Known rows, with every step that occurs
l > m: [-11 -10  12  13   6   3 -14   8  19 -19  -3   2  11  14  13  12  16 -11
 -24 -21  -2   2   6   2 -24  -2   1  19  26  11  18   1  15   8]
y > m: [-15 -13  15  15   4 -13  -5  15  26  -4 -13 -15  20  25  11  16  20 -15
 -10 -16  -2  -2   6   7 -16 -14   2   7   7 -18  25   0  10   1]
b > m > n > w: [ 10   4  26 -10   0  15 -11   2  39   9   2 -31  15  23  -4  10   3   7
 -30 -26  -6  -2   3  18 -17 -21 -14   4   3  -8   5  17  18  -1]
w > b > m: [-33 -10  13  17   2 -22 -10  22  24  21   1  -9  22  25  22  23   4  -3
 -40 -16  -6  10  -5   7  -5 -10  10  29  -7 -29  21   4  21  22]
x > k > b: [  3   3   9 -15   4   1  -6  11  23  -8 -23 -18  19  -7  14   5 -14  -5
  11 -40   5   7  -3   4 -33 -11  -1  47 -15 -27  10  -1  18  13]
k > b: [-11  -1  14 -13   3   9  -5  14  24   0  -9 -16  20  -3   6   5  -6 -10
 -14 -36   1   3   1   7 -16 -12   4  46   3 -11  12   4  12   6]
k > b > w > m > l: [ 29  -1  12 -11   4  13 -16  23  31 -21  -2  -7  -4  -6   6   7 -38  -7
  -5 -24  -5   9   8  15 -14 -28  -9  31 -15  -4  15  12   8   8]
y > a: [-34 -10  19  32  -1 -16   3  16  11  41   1 -19   9   5  10   0  10 -21
  12  -5   1   5   9   6 -34 -21   5  11   7  -9   6   2   0  -5]
x > w > b > m: [-35  -5  11  17   3 -13 -16  20  29  14  -3 -16  16  22  21  18  -6  -8
 -32 -17  -3  11 -12   8  -9 -13   7  40 -14 -30  20   4  27  19]
l > m > f: [-34 -11  12  11  -2  -3 -17  15  15 -16   9   0   3   6  17   6  -8 -14
 -38 -13 -20   4  17   1 -43  -4 -10  11  32  -4  18 -16  19  18]
l > w > b: [-20 -22  11   7  11 -11  -8  32  21  25  18 -33  19 -11  15   4   2   1
 -12  -5  -2  -1   2  15  -1 -20   7  34 -22 -16  31   2  20  21]
l > m > n > w: [ 11   3  24 -11   5  24 -13   3  37  -3   2 -25  10  16  -5   4   2   5
 -21 -27  -3  -7   6  16 -23 -16 -16   7  12   4  10  14  17  -2]
k > w: [ 18 -14  20   3   2 -10  -8  14  21   5  27 -14   9  13   8 -18  22  -5
  27 -13  20   4   8  11 -38 -30  -3  22  14 -23  21   8   7   4]
x > k: [ 16  -7   8   0   2 -20  -6   7  14  -5 -10 -20  19   3  22   3   3   0
  19 -18   4   6   8   5 -46 -19  -7  20 -15 -26  12   0  21  13]
m > n > w > b: [-16  -5  18  -5   9   4  -5  31  33  33  12 -28  19   8   9   2 -12   7
 -18 -14  -2  -8   5  19 -11 -22  -1  30  -9 -21  29   7  19  14]
x > k > w > m: [ 57 -13  12 -10  -5 -22  -8  23  23  -5   6  -6   2   3  11 -14  -9   3
  34  -7  11  14   2  12 -48 -38  -2  29  11 -34  28   6  25  11]
b > m: [-14  -8  17  13  -4 -17 -11   6  22   4  -2 -10  19  28  14  23  17  -7
 -40 -19  -5  12  -1   5 -11 -11   3  15   4 -15   8   8  18  11]
n > w > m: [ 40  -5  18 -17  -8   0  -8  21  30  10   3 -14   7   9   1  -3 -13   1
  -2  -8  -9   1  11  17 -23 -41  -5  23  19 -19  24  13  21   2]
l > w: [  9 -23  17   2   4  -2 -12   6  18  -2  15 -41  14 -14   2   4  21  -2
  -9  -9  -1   2   5  13  -5 -23  -5  13 -13   4  12   9  17   4]
w > x > k > b > m > f: [-30   0  12   8  -7 -16 -15  21  20  -4  -5  -2  10   9  25  15 -25  -9
 -42 -26 -18  15   6   1 -36  -8  -7  22   1 -37  13 -15  23  27]
b > m > l > w > n: [  6 -16  15  10  11 -21 -36  10  25   4   4 -34   3 -15  18   1   1   3
   0 -16  -7   7  11  13  -8 -19  -2  18 -28  -2  28   9  10  24]
k > a: [-11  -5  15   0   3  11  -8   8  18  18   3  -9   3   4  11 -15   9 -16
 -14 -23   6   3   3   9 -29 -19  -3  13  17   1  18   6   5  -2]
k > b > m: [-21   0  16   2  -2  -5 -12   6  28  -1 -14  -9  19  20  12  24   1  -9
 -38 -35  -5  14 -10   4  -9  -6   6  34  -2 -21   6   7  17  13]
b > w > n: [-19  -7   9  -2   3   0 -27  11  25  20  18 -33   1   7  13 -27   6  -3
   6 -21  -7  -2  13  12 -19 -26  -3  28 -15  -1  36   0  18  16]
l > w > n: [  1 -20  14   5   8 -18 -29  10  21  15  10 -41   8 -16  14 -13  14   3
   5 -12  -6   2  13  13 -12 -23   1  21 -16   0  34   5  17  20]
w > n: [ -6 -12  13   7   5 -22 -24  15  20  22   5 -24  12   1  19 -14  10   0
   2 -14  -4   1  18   9 -22 -21   5  26   2  -5  35   3  13  19]
n > w > x: [ 16   3  22  11   1  -1  -3  38  28  26  11  -2  22  18  20   0  -3  -4
 -26 -22   3  -4  19  12  -5 -35   0  15  -2 -24  24  10  11   5]
m > l > w: [ 23 -19  18   5  11  -1 -17   9  22 -16   9 -35   8 -21   5  15   2  -3
  -6 -12  -2   4  10  15  -2 -22 -11  10 -27   7   8  13   6   7]
n > w: [  7   0  23  -9  -1  12  -8   8  30  18  10 -27  16  16   1  -1   6  -4
   1 -18  -7 -12  17  16 -19 -34 -14  11   7 -18  13  13   8  -2]

Rows
[ 16   2  26 -15   2  19  -8   5  36   9   7 -34  15  14  -7   0   2   7
 -19 -23  -3  -8   9  19 -20 -25 -16   8   6  -2   8  16  15  -5] : m > n > w
[ 39  -3  13   0   6   1 -19  22  28 -25  -9  -8  -1  -9  11  11 -38  -8
  -1 -12  -1  10   8  14 -22 -30  -9  31  -8  -6  14  15  10   7] : x > w > m > l
[  8   6  10  -7   5  -3  -4  25  24  -3 -22  -8  21  -5  21   5 -19  -4
   0 -42   8   9  -1   4 -27 -14   4  48 -20 -32  16  -1  19  16] : w > x > k > b
[ 23   4  25   8   3   4  -3  36  32  20  10  -8  21  17  15   1  -6   4
 -41 -25   5  -1  13  14  -6 -29  -1  13  -2 -13  21  12  16   2] : m > n > w > x
[ 15   1   7   6   1  -8  -5  26  19   4   0 -12  15  11  28  -6  -7  -1
  10 -26   8   7   7   6 -33 -26  -6  22 -34 -31  21  -3  25  15] : b > w > x > k
[ 34 -10  18 -12   0  -2  -4  15  27  -9   0 -20  12   2  -3   4  -6  13
 -43 -15   2  12  -3  16 -24 -17   1  19  18  15  15  11  31   1] : w > m > n
[ 10   5  13   1   4   7  -8  17  23  19  -8  -4   3   5  24 -17  -7 -10
   6 -31  10   5   3   9 -41 -25  -9  11  -8 -25  22   3  10   6] : n > w > x > k > a
[ 31  -5  11  15   7 -25 -12  24  20 -10 -11 -12  16  -3  32  16 -11   3
   3 -23   6  14   4   6 -24 -20  -5  15 -43 -33  14   3  20  22] : b > m > l > w > x > k
[-36 -13  14  13  -4 -15 -11  19  20  -5   1 -12  10  13  15  10  -4 -16
 -28  -9 -20   1  17   5 -37 -13 -10   2  19 -23  23 -17  15  14] : y > m > f
[-28  -4  17  10   1 -12 -12  21  31  26   2 -14  20  28  18  21   0  -2
 -31 -18  -9   4  -3  11  -5 -16   3  25  -9 -35  20   7  18  19] : n > w > b > m
[  1  -6  20   3   2  -5  -9   3  28  -8  -2 -23  18  19   2  20   9   9
 -63 -25   1  14  -9  10 -16  -3   0  11   6  11   3  11  26   4] : b > m > n
[ 18   6  25  10   2   0  -5  33  34  19   7  -5  21  23  15   9  -5   4
 -48 -27   3   3   9  14  -3 -26   0  11  -5 -17  18  13  18   5] : b > m > n > w > x
[ 11  10  13 -12   4   4  -5  23  29   1 -21 -11  20  -3  19   3 -23  -3
   7 -43   6   5   1   6 -27 -18  -1  45 -21 -37  15   2  17  14] : n > w > x > k > b
[ 48 -15  16  -9  -5 -15  -8  26  24   1  15  -5   2   6   6 -15  -2   0
  17  -5   9  11   4  14 -35 -39   2  30  24 -23  30  10  21   7] : k > w > m
[ 15 -17  18  10   9  -5 -21   6  25 -19   5 -32   7 -12   7  25   3  -3
 -17 -15  -5  10   3  14   1 -17 -10   8 -30   1   4  14   9  11] : b > m > l > w
[  9  -4  17  16   7 -12 -17  12  25 -17  -7  -3  11  11  18  32 -13  -8
 -27 -22  -5  11   9   9 -10 -13  -6  11 -13  -9   3  15  -1  13] : b > m > l
[-28 -15  14  16   4 -20 -14  19  25  17   5 -21  18  13  18  24   8  -1
 -35 -14  -7  11  -9  10   2 -11   7  25 -19 -25  20   5  23  23] : l > w > b > m
[-36  -9  15  12 -10 -19 -15  13  17   0   9  -8   9  15  18  14  -8 -11
 -45 -12 -22  11  12   3 -32 -11  -9   8  18 -21  11 -11  20  20] : b > m > f
[ 22 -10  19  25   8 -13 -12  37  24   0   9  -6  16  -1  24  19  -4  -3
 -38 -20   4  11   8  10  10 -23   3  13 -28 -10  18  11  11  14] : b > m > l > w > x
[ 40 -16  18 -13   2   0  -8  12  27 -11   4 -32   9 -10  -8   5  -3  14
 -43 -13   1  13  -7  18 -17 -18  -2  17   6  20  14  12  34   1] : l > w > m > n
[  7 -18  14  11  14 -19 -33  13  27   0   0 -36   3 -15  16  -1   2   0
  11 -15  -6   3  14  14 -10 -20  -3  14 -28  -4  34   6   8  22] : y > m > l > w > n
[ -8 -11  18   4   7  -6 -10  12  30   0   2 -30  18   9   3  21   3  13
 -62 -21   1  13 -14  14  -7  -3   3  18 -11   5  11   9  30  13] : l > w > b > m > n
[-16   5   7 -22  -1  31 -10   7  28  -3   4 -31   4   7   3 -15 -10 -10
  12 -40   0   2  -5  10 -25 -21 -12  42 -30 -15  13  -3  24   6] : x > k > b > w
[-19  -4  16  -1  12   8  -9  29  34  24   8 -22  16  10   9   5 -12   6
 -20 -17  -3  -7   3  17 -13 -16  -1  29  -3 -17  30   5  20  16] : l > m > n > w > b
[ 29   4  13   5   2 -16  -5  25  22   8  -7 -10  20  10  29   1  -9   3
  15 -24   6   3  12   7 -35 -29  -7  18 -25 -41  19   3  20  15] : n > w > x > k
[ 40 -21  14  -9  -4 -11 -11  20  21  -4   7 -24   6 -13   2   0  -2   2
 -10  -3  -6  10   2  16 -13 -34   1  24   6  -4  24  10  28   6] : l > w > m
[-17  -9  12  15   3 -28 -13  22  26  16   5  -9  16  24  25  14   3   0
  -6 -17   6  14  -9   8 -23 -14   6  30 -15 -46  23   2  21  26] : x > k > w > b > m
[-51  -7  11  14  -5 -14 -18  23  22   7   7 -12   7  11  22  10 -23 -11
 -41 -10 -20  10   5   5 -32 -12  -6  25   5 -31  19 -14  27  26] : x > w > b > m > f
[-20  -5  18  -1  11   2  -6  32  36  29   5 -27  19  13   9   6 -11   5
 -16 -16  -3  -9   3  19 -10 -20  -1  25 -10 -27  32   5  18  14] : y > m > n > w > b
[  0 -11  19   4   7  -2  -4   9  31 -13 -10 -26  19  17  -1  15  12   3
 -44 -23   4   4  -4  13 -19  -5  -1   5   8   8  15   6  21  -2] : y > m > n
[ 16  11  14 -15   6   8  -5  21  31  -2 -22 -15  19  -4  15   4 -25   2
  -4 -46   8   7  -4   8 -28 -14  -2  43 -22 -29  12   3  21  13] : m > n > w > x > k > b
[ 31  -6  11  16  10 -22 -10  27  21 -12 -15 -13  17  -3  30  13 -10   0
  12 -22   8   9   6   7 -26 -21  -6  12 -43 -35  20   1  18  19] : y > m > l > w > x > k
[  1  -7  17   3   7 -13 -10  13  31   1   1 -22  16  16  10  13  -2  14
 -35 -23  10  16 -15  13 -27  -5   1  21 -10 -14  13   7  30  16] : x > k > w > b > m > n
[-13  -4  16   5   7   0 -12  13  33   0  -3 -27  16  14   6  16  -6   8
 -58 -23   3  13 -17  13 -15  -4   3  28  -7   1  11   8  33  10] : x > w > b > m > n
[ -8  -4   7 -16 -12   2 -14  22  21  -7   7 -14  -5  -4  10 -10 -36  -7
 -11 -16 -22  10   9   9 -47 -26 -15  28   6 -25  22 -16  32  19] : x > k > b > w > m > f
